(in the rows, 128 means zero)
Known rows, with every step that occurs
pedu, sunok, vusop, dida, lasu: [125 116 139 121 147 121 119 104 121 112 133 134 146 121 112 106 138 126
 132 159 120 147 130 124 121 154 147  78 128 144]
lasu, dida, vusop, famed: [128 135 148 112 169 139 141 138 112 113 119 133 102 132 142 127 143 132
 122 128 137 149 123  80 161 132 135 163 120 112]
pedu, lutu, lasu, dida, vusop, famed: [133 142 117 118 143 115 125 120 116 125 124 127  83 135 138 123 155 144
 132 127 138 152 125 134 139 129 131 198 124  89]
dida, lasu, lutu, pedu, sunok: [ 88 132 115 116  95 104 114 124 120 152 129 115 118 122 119 130 115 149
 132 131 141 133 131 154 126 123 132  94 137  99]
resemub, sunok, pedu, lutu, lasu: [138 146 119 136  86 110 114 128 138 128 142 127 141 132 139 114  99 152
 126 119 104 126 130 137  87 114 144 109 129 122]
lutu, lasu, dida, vusop, famed: [127 139 149 111 156 132 129 129 114 114 115 132  79 134 139 130 149 134
 126 125 141 135 128  93 142 135 123 182 125 107]
famed, vusop: [134 136 106 149 118 147 143 147 116 109 123 132 104 122 142 126 132 121
 120 102 115 117 131  92 130 117 128  87 131 112]
sunok, pedu: [145 129 131 137 125 144 129 154 135 129 133 135 130 128 140 134 103 133
 115 114 112 107 125 103 118 107 140  87 129 150]
sefupi, sute: [151 116  79 136 120 153 140 145 145 134 130 133 150 147 156 156 134 114
 106 104 111 118 126 112 121 114 117 118 130 146]
sefupi, sute, lasu, lutu: [147 115  72 132 126 144 133 143 149 143 130 126 137 147 139 149 151 115
 124 113 130 111 130 144 128 126 106 174 128 146]
sefupi, sute, lasu, dida, vusop, famed, kago: [150 129 119 139 179 142 140 126 112 132 121 128 126 138 130 136 139 106
 105 137 137 143 123 118 151 160  97 252 119 141]
lasu, sute, sefupi: [142 118 155 143 131 149 130 137 160 122 134 127 163 138 150 134 123 118
 121 118 128 125 129 123 139 112 132 166 133 146]
resemub, sunok, vusop, dida, lasu, sute: [126 117 192 120 158 118 140 106 125 100 127 135 171 120 119 104 127 115
 146 160 128 136 125 105 136 152 141  63 123 145]
famed, vusop, dida, lasu: [136 125 142 134 147 131 129 129  96 102 115 128  97 116 127  94 138 119
 126 134 125 130 130 101 120 133 151  84 134 115]
vusop, dida, lasu, sute: [135 111 171 127 154 132 129 126 126 126 118 127 143 124 127 118 137 108
 139 143 137 134 123 130 139 131 141  92 135 127]
sefupi, sute, lasu, lutu, pedu, sunok, vusop: [124 122  78 141 107 120 122 105 146 142 141 120 153 128 104 147 138 124
 121 134 130 109 139 160 123 150  96 184 123 158]
lutu, lasu: [132 129 106 132 103 152 125 142 143 128 122 134 104 137 143 145 134 130
 126 104 117 110 131 117 106 109 123 107 138 120]
pedu, sunok, vusop: [122 128 101 136 117 137 130 125 146 121 141 138 151 126 127 138 130 131
 127 127 110 134 131 115 127 136 124  74 124 142]
resemub, sunok: [126 133 120 120 107 147 140 145 134 109 129 135 151 135 156 124 110 132
 127 111 105 140 129  82 116 118 140  75 130 119]
pedu, lutu, lasu, sute: [140 129 107 147  97 124 127 125 155 145 130 122 127 133 134 149 146 125
 139 112 127 123 126 174 123 114 115 126 135 102]
dida, lasu, lutu: [113 124 103 110 128 119 133 150 125 140 125 130 109 137 136 133 133 140
 145 119 139 124 122 134 135 113 128  75 138 110]
lutu, lasu, sute: [130 127 133 141 111 146 128 136 152 132 123 130 126 132 137 153 136 114
 132 109 130 107 129 136 129 117 105 111 138 120]
vusop, dida, lasu, lutu, pedu, sunok, resemub: [110 132 149 106 125 110 111 109 100 141 123 122 144 116 108 117 101 135
 128 135 144 137 130 154 118 131 131 103 125 138]
dida, vusop: [128 127 115 132 143 141 142 147 136 109 120 136 102 127 134 142 133 128
 122 124 125 128 127 100 133 122 134 105 132 112]
pedu, lutu, lasu, dida, vusop, famed, kago: [130 151 114 132 138 103 127 123 101 136 121 124  90 128 137 125 132 144
 126 123 136 155 121 149 140 143 104 196 118  79]
famed, vusop, dida, lasu, lutu, pedu, sunok: [ 97 139 134 132 106  91 111 109  80 126 120 108 104 100 108  90 129 139
 132 139 142 140 137 140 130 147 133  96 123  88]
famed, vusop, dida, lasu, sute, kago: [131 120 174 141 151 134 140 122  97 120 120 126 137 120 102 105 122  86
 130 159 140 135 124 125 149 146 121 133 128 140]
sunok, pedu, lutu, lasu, dida: [145 136 133 131 117 113 117 128 132 146 130 124 121 125 128 134 130 141
 133 111 118 116 127 150 124 108 134 161 143 128]
lutu, lasu, dida: [128 128 135 116 124 144 128 133 129 128 116 132 116 134 137 148 149 127
 135 104 124 115 131 110 133 113 119 143 147 121]
pedu, sunok: [124 129 101 134 100 144 125 138 139 131 136 128 147 131 141 136 126 128
 123 116 111 147 130 119 120 123 133  91 132 121]
pedu, lutu: [143 128  82 135 107 131 134 146 142 134 134 129 126 133 146 135 136 138
 128 106 110 140 124 142 118 104 142 114 130 106]
resemub, sunok, vusop, famed: [132 140 130 116 133 140 140 131 128  97 139 143 142 139 157 108 110 135
 122 126 109 144 124  69 121 137 139  88  99 142]
lutu, pedu, sunok, vusop, dida, lasu, sute: [113 118 183 135 138 109 120  88 125 125 128 120 158 107  92 115 127 118
 129 165 139 131 132 147 135 154 131  99 125 137]

Rows
[135 138 148 128 113 136 128 148 131 116 137 133 156 129 146 119  89 135
 118 121 103 123 127  84 111 115 146  72 126 144]
resemub, sunok, pedu
[149 135 130 155 105 115 117 129 150 151 139 122 135 127 123 141 119 130
 130 119 125 106 124 176 119 113 119 132 131 128]
sunok, pedu, lutu, lasu, sute
[143 132  78 137  95 129 121 135 146 137 131 128 107 137 143 139 141 141
 131 105 113 126 128 155 101 106 133 131 135 100]
pedu, lutu, lasu
[118 132 141 117 145 132 136 130 125 116 110 133  92 127 124 148 154 130
 137 119 135 120 133 107 142 126 119 155 148 108]
lutu, lasu, dida, vusop
[162 110  90 140 133 168 131 138 158 133 129 133 142 149 139 149 145 102
 108 120 114 111 131 122 110 123 123 181 138 164]
sefupi, sute, lasu
[132 107 176 125 170 134 143 115 123 121 128 139 165 126  99 121 121  92
 138 171 137 129 120 134 147 148 121 130 120 175]
sunok, vusop, dida, lasu, sute, kago
[120 125 139 116 160 135 148 140 122 114 113 135 112 125 128 144 149 127
 135 122 132 133 127  94 160 126 128 138 142 111]
lasu, dida, vusop
[153 133 106 142 113 124 124 145 141 138 142 128 134 125 139 125 111 141
 119 116 107 122 123 142 111 107 148 107 127 133]
sunok, pedu, lutu
[ 93 139 120 112 121  97 116 112 114 137 140 123 110 126 118 114 115 152
 126 144 144 137 127 137 131 145 128 110 108 124]
dida, lasu, lutu, pedu, sunok, vusop, famed
[143 140 169 150  99 106 110 113 157 125 150 117 176 137 137 110  96 142
 124 129 118 127 132 156 104 120 138 185 129 143]
resemub, sunok, pedu, lutu, lasu, sute, sefupi
[144 133 136 150 103 122 123 131 144 159 143 124 148 133 113 144 100 112
 125 136 126 115 121 181 121 120 107 179 125 151]
sunok, pedu, lutu, lasu, sute, kago
[106 133 121 124 107 102 120 109 112 121 129 122 142 103 116 112 129 147
 135 133 130 133 136 135 133 147 120  96 103 117]
lasu, lutu, pedu, sunok, vusop, dida
[134 136 118 125 152 144 137 148 125 110 124 136  89 135 149 124 126 134
 110 130 131 145 123  88 133 130 139 129 110 111]
dida, vusop, famed
[135 122 172 146 154 126 133 120 102 111 115 124 122 112 118 102 142 102
 134 141 139 126 127 119 144 139 133  87 133 112]
famed, vusop, dida, lasu, sute
[141 132 117 126 146 148 138 141 134 110 136 144 117 136 151 126 126 131
 118 120 117 128 122  89 130 130 131 106 103 148]
sunok, vusop, famed
[135 139 137 133 140 101 120 123 128 132 126 126 102 121 112 138 136 145
 132 130 130 119 128 147 131 123 131 172 143 114]
sunok, pedu, lutu, lasu, dida, vusop
[100 137 126 112 109 115 117 121 123 154 132 124 137 128 110 140  97 138
 126 123 143 124 128 157 119 119 119  99 136 138]
dida, lasu, lutu, pedu, sunok, resemub
[125 114 153 131 142 136 137 138 143 138 125 129 134 134 127 144 128 113
 135 131 137 121 121 134 141 117 132  88 147 130]
dida, lasu, sute
[143 118 144 121 147 163 135 138 137 125 119 133 129 131 126 133 150 111
 136 118 123 127 131 106 141 120 141 193 150 142]
sute, lasu, dida
[137 127 107 146  96 132 133 128 145 154 135 125 143 141 120 151 123 108
 134 129 128 129 122 184 127 119 102 182 130 127]
pedu, lutu, lasu, sute, kago
[ 99 127 139 113 111 100 107 112 104 139 122 111 123 111 117 105 124 147
 134 142 141 146 133 151 126 139 143 104 126  98]
vusop, dida, lasu, lutu, pedu, sunok
[123 124  77 138  93 126 114 119 141 156 135 112 146 133 121 144 133 122
 117 122 132 121 138 164 119 137 107 197 127 136]
sefupi, sute, lasu, lutu, pedu, sunok
[130 121 139 137 122 157 148 148 140 143 131 133 159 137 128 151 113  95
 127 128 126 128 120 128 150 121 108 143 125 150]
lasu, sute, kago
[100 130 160 101 128  94 131 109 102 104 122 128 137 112 117  97 114 150
 143 147 135 126 131 114 120 142 141  80 113 119]
resemub, sunok, vusop, dida, lasu, lutu, pedu
[138 119  88 133 110 137 129 133 142 145 126 119 125 136 130 149 136 118
 117 112 133  96 135 148 119 121 109 195 127 140]
sefupi, sute, lasu, lutu, pedu
[124 138 129 133 102 149 122 122 136 136 133 130 152 125 125 148  90 125
 107 108 116 124 132 126 107 116 122 109 129 151]
lutu, pedu, sunok, resemub
[135 119 150 124 174 152 140 135 132 111 113 134 104 126 110 138 158 113
 137 136 136 129 133 105 149 134 139 202 150 131]
sute, lasu, dida, vusop
[ 85 131 114 119 111  97 122 113 124 139 136 122 122 118 103 133 122 150
 138 139 139 122 131 150 130 137 123  83 129 124]
dida, lasu, lutu, pedu, sunok, vusop
[132 112 171 132 151 135 129 129 156 126 134 126 150 144 134 124 121 118
 126 138 137 127 126 133 133 116 143 155 147 148]
dida, lasu, sute, sefupi
[117 142 128 132 114 131 123 114 129 121 141 129 128 122 133 123 109 141
 106 131 119 138 131 108 120 139 131 122 102 136]
lutu, pedu, sunok, vusop, famed
[147 137 109 143 100 119 111 135 142 141 138 128 111 130 133 129 115 145
 122 114 112 108 127 158  94 107 136 125 132 126]
sunok, pedu, lutu, lasu
[113 124 144 108 126 109 122 127 102 130 112 119 105 115 128 108 124 142
 135 133 143 122 129 136 124 121 141 106 123 102]
vusop, dida, lasu, lutu, pedu
[119 136 120 129 104 141 115 122 135 148 132 125 140 124 108 141 106 125
 126 115 136 120 136 158 117 125 113 169 128 153]
sute, lasu, lutu, pedu, sunok, resemub
[127 136 109 129 128 140 124 124 135 119 144 137 137 133 139 120 124 134
 118 131 116 150 126 103 128 144 130 100 105 140]
pedu, sunok, vusop, famed
[101 128 122 111 111 114 129 141 122 142 120 122  99 125 127 135 117 147
 134 118 142 112 127 140 125 109 135  99 137 104]
dida, lasu, lutu, pedu
[155 120 130 124 184 153 137 123 129 122 123 130 116 147 132 132 158 102
 112 141 138 137 128 100 150 147 123 250 126 151]
sefupi, sute, lasu, dida, vusop, famed
[108 125 140  97 145 102 134 119 107 101 127 136 145 124 127  92 130 144
 155 146 131 141 126 107 131 147 137  59 115 128]
resemub, sunok, vusop, dida, lasu, lutu
[109 122 145 110 144 101 128 116 107 118 118 128 109 110 112 111 130 144
 139 140 143 109 129 131 129 134 134  91 117 127]
sunok, vusop, dida, lasu, lutu, pedu
[151 112 121 130 172 149 143 125 140 123 119 130 129 139 116 154 165 100
 120 136 133 122 133 114 146 139 116 225 148 154]
sefupi, sute, lasu, dida, vusop
[123 119 128 106 143 116 125 138 109 128 117 127 113 125 138 106 139 137
 146 132 139 136 124 131 133 127 141  85 127 111]
vusop, dida, lasu, lutu
[109 120 122 110 141 100 118 111 112 124 132 128 141 118 114 103 144 140
 149 150 136 147 128 144 137 153 129  68 120 129]
pedu, sunok, vusop, dida, lasu, lutu
